Known rows, with every way that one mark hangs from another:
z_467{z_951{z_466}}: -15.3   7.5  43.7  25.3 -32.3   0.2  -0.1  21.4  -8.5  13.8  19.8 -18.2  17.1  10.2  31.9  -1.1   4.5  -7.5   7.9 -23.8  -4.0  11.7  19.2  24.3
z_466{z_381{z_114 z_462} z_951}:   7.2 -17.3  17.1  49.4  11.8  20.8 -17.2 -19.9 -64.9  -4.2  33.1   8.8  14.8  19.1  29.6  26.4  26.3 -19.9  24.5  -6.7  17.5 -23.4  17.1  17.9
z_381{z_114}:   1.7  -6.8   8.9  39.3   0.3   3.8 -12.9   4.7 -24.7  12.5   7.4   3.3   6.4   7.3  13.4  10.4  -3.5  -5.6  -4.9  14.9  -6.6  -1.8  10.7   6.9
z_822{z_467{z_951{z_466}}}: -24.6   3.5  46.1  14.0 -25.3  -3.4  -1.2  29.7  -9.4   6.7   6.5 -23.7  12.0   4.0  29.8   6.2  10.5 -21.3  17.5 -40.2   8.2   3.9   4.9  42.3
z_951{z_462 z_466 z_467}: -41.1  -1.4  60.2   5.7 -47.1  -2.1   8.3  25.1 -43.0   7.8  18.3 -52.3  19.3  14.1  12.0 -21.3   8.0  -6.6  23.4 -30.6  -6.2  11.2   5.9  45.9
z_107{z_381{z_114 z_467{z_951}} z_822}: -11.8 -26.4   8.5  64.2  14.2  -7.1 -18.8   4.4 -66.5  14.1  22.7  19.5  33.7  11.9  31.3   0.8   0.4   8.4  23.7  17.3 -41.2   2.4  15.9  36.5
z_107{z_381{z_467}}:  -4.3  -4.7  15.3  30.8 -12.9  -5.5   0.7   6.0 -50.0  28.8   5.9  14.7  21.5  11.7   8.6  -3.8  -4.9   3.7  -0.2  20.8 -10.0   0.1   1.2  42.5
z_951{z_462 z_466{z_381} z_467}: -39.7   0.7  56.8   9.2 -45.0   8.6  -8.5   3.4 -55.4  10.1  27.6 -53.6  22.3   5.5  11.3 -17.0  21.0  -7.1  37.8 -35.9   5.1  14.4   9.4  53.8
z_467{z_381{z_114 z_462} z_951}:  10.7 -28.5  37.9  42.4  -7.5   1.8   1.3  -4.4 -46.6   6.3  39.7   1.0  21.6  12.7  33.1  26.3  19.6 -22.4   5.7 -19.5   3.9 -17.6  39.9 -23.2
z_467{z_951{z_462 z_466}}: -31.3  -5.7  51.6  16.8 -43.8  -9.7   5.8  12.0 -23.9  13.9  21.5 -23.0  22.0  13.3  29.7  -2.7   6.0 -13.2  16.5 -29.9  -6.3  11.6   9.1  30.3
z_467{z_381 z_951}: -12.4  -8.0  40.5  21.5 -36.8   4.5  -4.7   8.2 -12.0  24.1  26.7  -3.3  12.6   1.1  22.4   3.3  19.3 -16.5  -0.4 -27.3  10.6  -7.9  31.5   1.5
z_951{z_462 z_466}: -34.7  -7.2  42.3   9.5 -38.3  -2.5   8.2  11.6 -27.9  21.7  10.3 -25.1  15.4   8.7  16.6  -9.2  -2.7 -13.0  15.4 -17.8  -0.4  18.7   0.6  36.8
z_381{z_114 z_467}:  16.0  -2.0   8.4  34.6   9.0   8.8  -3.3   5.6 -43.4  23.2  -0.4  23.4  17.5  15.3   9.7   9.6  -4.8  -2.1  -3.4  19.7  -5.7 -17.0   0.9  13.2
z_951{z_467}: -17.3   8.8  35.2  21.6 -27.3   6.6  -8.1  26.9 -25.0   7.3  12.1 -21.5   9.6  15.3   2.1 -12.6  12.7  -5.0   2.5 -10.7  -4.5  -3.9   9.7  24.7
z_107{z_381{z_114 z_462 z_467} z_822}:  -4.3 -37.8   4.1  62.5  30.9  -3.1  -5.6  -1.7 -89.1  14.4  18.7  21.7  37.1  21.2  23.4   7.4  -4.0   0.7  27.0  24.6 -30.7   1.6   6.5  31.5
z_466{z_381{z_114 z_462} z_951{z_467}}:   1.1 -12.5  33.2  44.8   1.4  21.4 -16.1  -6.3 -78.4 -17.3  41.7 -17.3  17.9  23.9  23.2  12.5  36.3 -13.3  33.4 -19.2  13.0 -31.2  21.6  24.5
z_822{z_467{z_381}}: -26.0 -10.1  34.4   4.8 -23.1   9.1  -5.6  16.1 -18.4  26.1   3.9 -12.6   1.8  -8.2   9.0   5.3  18.2 -30.8   8.8 -31.2  28.3  -9.5  10.6  27.3
z_822{z_467{z_951{z_466{z_381{z_114}}}}}: -11.3  -2.4  34.1  30.5  -6.8   6.6 -24.2  -0.9 -39.5   1.3  19.3 -24.7  16.7  -6.9  38.1  22.5  18.9 -19.5  33.8 -31.9  11.7   3.1  17.9  40.7
z_467{z_381{z_114 z_462} z_951{z_466}}:   2.7 -24.9  54.3  32.8 -15.4   4.2  13.8   0.0 -47.9   8.1  44.6 -21.6  26.2   9.6  47.4  17.7  13.4 -18.1  16.8 -35.0   5.3  -2.0  45.9 -10.7
z_467{z_381 z_951{z_462 z_466}}: -38.3 -17.4  65.4   8.0 -56.1  -3.7  12.3   5.1 -29.1  24.6  34.9 -32.8  22.0   1.0  33.7  -5.1  15.4 -18.1  21.4 -48.7   8.0   7.6  29.5  21.6
z_466{z_951}: -17.1   1.4  24.1  27.8 -18.5  13.7  -5.0  14.4 -16.1  11.1  11.5   6.1   2.1  16.5  16.9  -1.7  13.9 -13.0   3.7  -8.6  11.5 -15.3   4.7  34.4
z_381{z_114 z_462 z_467{z_951{z_466}}}:  21.7  -9.1  39.6  39.9   6.8   0.8  16.6   9.1 -59.1   6.4  23.0   6.9  38.3  29.3  39.3  19.7   2.0  -7.5  13.8 -11.1 -10.0 -12.6  17.8   6.0

Rows:
 -4.2 -13.3  42.6  26.8 -16.6  -6.5  12.2   4.2 -57.7  15.7  18.7  -2.9  33.3  17.9  31.4   5.5  -1.3  -3.9  17.4 -11.1 -12.9  -8.5   8.9  24.6 | z_381{z_114 z_467{z_951{z_462 z_466}}}
 -0.1   9.6  19.4  25.6  -7.1  27.6 -14.1  -5.1 -48.1  23.5  10.6  22.8  16.6  15.1  13.4   3.4  26.1  -9.3  19.5 -10.1  24.3 -31.5   0.4  50.2 | z_466{z_381{z_467} z_951}
 19.6  -1.0  18.0  40.1   4.3   1.8  -5.8   7.1 -40.6  12.8  11.9  26.7  24.7  19.8  22.1  15.6   4.2  -3.7  -1.6   8.4 -11.6 -22.7  11.8   4.7 | z_381{z_114 z_467{z_951}}
 -0.7 -31.9  40.5  30.7  -1.8  -3.4  -2.3   4.4 -48.3  -0.8  27.3  -5.3  17.9   7.1  31.5  34.3  26.9 -37.6  16.2 -35.2  17.1 -24.1  26.7  -5.4 | z_822{z_467{z_381{z_114 z_462} z_951}}
 21.8  -6.5  27.5  34.7  14.9  18.2   1.8 -14.3 -76.3  17.4  20.2   0.4  35.3  16.4  28.8  20.5   8.8  -6.5  26.8  -5.4  10.5  -7.5  11.0  24.7 | z_951{z_466{z_381{z_114 z_462 z_467}}}
-17.4 -13.1  40.2  34.5 -25.2   0.3 -16.0 -18.4 -52.1   6.0  35.6 -24.8  26.3   2.1  36.7  12.4  14.1 -10.4  32.2 -20.8  -4.0   9.6  23.1  26.8 | z_467{z_951{z_462 z_466{z_381{z_114}}}}
 -0.8 -18.3  32.2  35.8 -19.1   3.3  -9.3  -2.6 -27.0  14.0  32.0  -1.7  13.4  -1.3  29.9  13.8  15.3 -12.7   0.7 -14.8   3.8 -11.3  40.4 -10.7 | z_467{z_381{z_114} z_951}
-18.6 -32.6  39.9  28.5 -30.7  -7.4  -4.1  -8.6 -42.1  13.2  35.4  -7.5  18.1   2.8  26.7  10.9  15.4 -19.1  10.6 -20.1  -0.8 -11.0  31.5  -2.9 | z_467{z_381{z_114} z_951{z_462}}
-15.5 -29.1  13.4  48.9  14.9  -1.6  -0.8   8.5 -73.8  23.5  13.6  20.9  36.7  24.1  16.1  -2.7   1.7  -4.7  26.3  11.1 -22.7   4.7  -1.2  43.2 | z_107{z_381{z_462 z_467} z_822}
-47.7 -12.7  74.8  -2.8 -60.4   5.2  15.4  15.9 -48.3  20.5  31.3 -60.4  18.4   1.9  15.5 -24.9  18.2 -11.1  29.4 -50.4   9.3   9.5  26.1  35.1 | z_951{z_462 z_466 z_467{z_381}}
-10.1  -6.8  34.9  18.9 -25.3  -7.3   3.0   9.7 -39.2  21.1   8.1  20.1  28.6  23.7  10.8   3.5  10.0 -12.1   4.2  -8.1  -5.0 -20.9  -4.9  24.9 | z_381{z_467{z_951{z_462}}}
-26.2 -28.0  57.0  22.1 -38.4  -4.4   7.7  -4.3 -45.6  17.2  40.1 -31.2  21.8  -1.2  40.3   4.6  10.6 -15.7  22.7 -36.4   1.4   4.5  36.4   7.9 | z_467{z_381{z_114} z_951{z_462 z_466}}
-40.3  -8.6  48.0  17.4 -40.2   5.0  -0.8  19.9 -46.6  -2.6  23.6 -25.8   9.7  23.4   8.7 -18.4  23.7 -14.2  22.3 -28.4   2.7 -21.9   4.0  46.1 | z_466{z_951{z_462 z_467}}
  0.7 -24.3  45.6  28.7 -11.2  10.0   5.6   6.2 -64.7   0.8  36.9 -28.3  19.0  14.2  16.6   7.0  21.0 -15.4  14.0 -21.5   5.4 -17.1  36.0 -10.0 | z_951{z_467{z_381{z_114 z_462}}}
 -2.4  -0.9  46.3  32.9 -18.9   7.0  -6.9  -4.3 -40.0   4.9  34.8 -15.6  30.5  15.2  37.7  18.4  22.6 -16.0  25.8 -33.0  10.3   7.0  24.2  21.1 | z_467{z_951{z_466{z_381{z_462}}}}
 21.7 -12.4  16.7  44.8  20.8  25.5  -7.4 -17.8 -81.4   6.9  24.0  27.8  26.3  26.0  25.3  25.6  25.3 -14.7  24.8  -1.5  19.3 -40.4   8.6  25.0 | z_466{z_381{z_114 z_462 z_467} z_951}
-48.6 -22.1  28.8  18.4  -8.1  14.8 -18.3  21.5 -23.4  30.2   3.7 -11.1   6.9  -9.3  11.3  -4.7  19.2 -28.1  30.5 -36.1  11.9   1.4   6.0  42.2 | z_107{z_822{z_467{z_381}}}
-29.0 -30.5  -0.1  60.4   9.2  -5.6 -24.8   0.4 -52.1  14.5  20.2  -1.8  15.9  -0.1  23.3  -4.7  -7.0   3.1  22.8  22.4 -34.7  24.7  14.5  38.1 | z_107{z_381{z_114} z_822}
-26.9  -8.5  47.5  22.8 -28.4   8.1 -13.1  -6.0 -70.0   1.7  32.1 -52.9  23.7   3.1  20.4  -7.3  14.8  -3.5  39.6 -23.9  -0.9   9.2  17.9  42.0 | z_951{z_462 z_466{z_381{z_114}} z_467}
-31.6  -9.6  28.4  23.4 -28.9  14.0 -19.5 -13.9 -44.6  13.3  23.1  -2.6  10.7  10.8  14.5   2.0  29.0 -20.6  27.8 -20.0  21.8 -14.4   1.9  49.4 | z_466{z_381 z_951{z_462}}
-33.9  -3.3  39.3  12.3 -36.7   8.8  -9.6  -9.9 -40.1  25.1  19.3 -28.0  18.9   0.9  16.9  -2.6  10.2 -12.5  29.1 -22.6  11.4  19.7   4.5  48.6 | z_951{z_462 z_466{z_381}}
  6.8 -11.6  27.9  39.3   3.1  14.9  -7.6 -14.5 -58.6   7.6  27.9 -18.2  24.9   8.7  32.4  22.1   8.6 -11.3  25.1 -10.6   8.9  11.1  19.6  15.9 | z_951{z_466{z_381{z_114 z_462}}}
 30.3 -10.6  11.0  42.3  22.5  16.6 -10.9 -19.1 -74.7  16.3  15.4  26.4  32.3  20.5  15.0  28.3  12.9 -11.3  16.0  10.4   8.5 -22.6   4.9  11.5 | z_466{z_381{z_114 z_462 z_467}}
 32.9 -10.6  19.5  48.0  17.0   7.7 -13.5 -15.8 -70.1   5.4  26.6  29.4  37.9  23.1  26.9  33.8  21.8 -12.1  17.1  -2.5   1.5 -29.6  15.8   2.9 | z_466{z_381{z_114 z_462 z_467{z_951}}}
-11.6  -1.7  44.1  32.0 -16.1  22.0 -12.6   3.4 -63.0 -10.2  35.6 -17.1  17.6  26.3  16.2   3.2  41.8 -18.0  32.3 -31.7  19.7 -28.3  15.7  36.6 | z_466{z_381{z_462} z_951{z_467}}
  2.5 -16.5  25.8  34.7  -7.5  -9.1  -1.5   0.0 -56.2  13.3  14.6  20.1  29.8  22.2  18.3  13.1   4.0  -8.7   5.8   3.8 -14.3 -23.1   3.1  13.6 | z_381{z_114 z_467{z_951{z_462}}}
-36.4 -34.6  11.9  58.9  11.0 -14.3 -30.2  11.1 -51.6  -2.1  18.3  -4.2  17.6  -2.6  32.5   9.9   7.1 -12.7  35.5  -3.4 -29.4  10.7  13.2  47.9 | z_107{z_381{z_114} z_822{z_467{z_951}}}
-45.5 -21.0  37.3  23.5 -13.1   7.6 -20.2  22.6 -19.9  21.0  15.2  -8.0  13.5  -6.7  23.5   2.4  28.0 -29.6  31.6 -47.4   6.0  -5.2  17.0  34.1 | z_107{z_822{z_467{z_381 z_951}}}
-18.3  -1.7  51.5  13.4 -34.2  -5.4  14.0  14.7 -42.3  22.2  12.9  -5.0  32.9  20.3  25.4  -2.6   3.7  -8.5  17.4 -22.7  -6.1  -3.4   2.8  37.7 | z_381{z_467{z_951{z_462 z_466}}}
-22.6 -10.3  43.0  12.3 -28.0   2.2  -8.6  17.1 -14.4  17.1  14.7  -8.5   7.3  -4.7  21.0  12.1  27.3 -31.5  11.9 -43.9  22.9 -15.3  20.4  19.7 | z_822{z_467{z_381 z_951}}
-10.3   0.8  30.1  41.4 -10.0  24.3 -25.9  -3.7 -60.2  -7.9  33.1 -19.9   9.0   9.7  20.0  -0.8  32.3  -5.1  28.7 -15.4   9.0 -23.1  22.0  37.8 | z_466{z_381{z_114} z_951{z_467}}
-35.1 -14.9  37.6  14.1 -27.7 -16.2  -9.8  17.6 -24.1   4.4   4.7  -6.0  13.3   9.6  11.9  11.8  17.2 -32.9  14.7 -29.5   5.0 -12.4  -7.1  35.9 | z_822{z_467{z_951{z_462}}}
-13.9 -20.1  25.7  18.8  -5.6   6.9  -9.3   4.9 -34.2  18.9   9.3 -11.7   2.3 -10.5  16.1  15.2  13.0 -27.3  10.8 -20.5  21.8 -13.0  17.0  15.2 | z_822{z_467{z_381{z_114}}}
-34.5 -22.4  66.2  11.4 -44.1   4.6  12.3   6.4 -63.1  13.0  37.6 -60.5  18.8  -1.2  23.0 -15.2  11.8  -8.6  30.1 -38.2   2.2   5.5  33.0  21.8 | z_951{z_462 z_466 z_467{z_381{z_114}}}
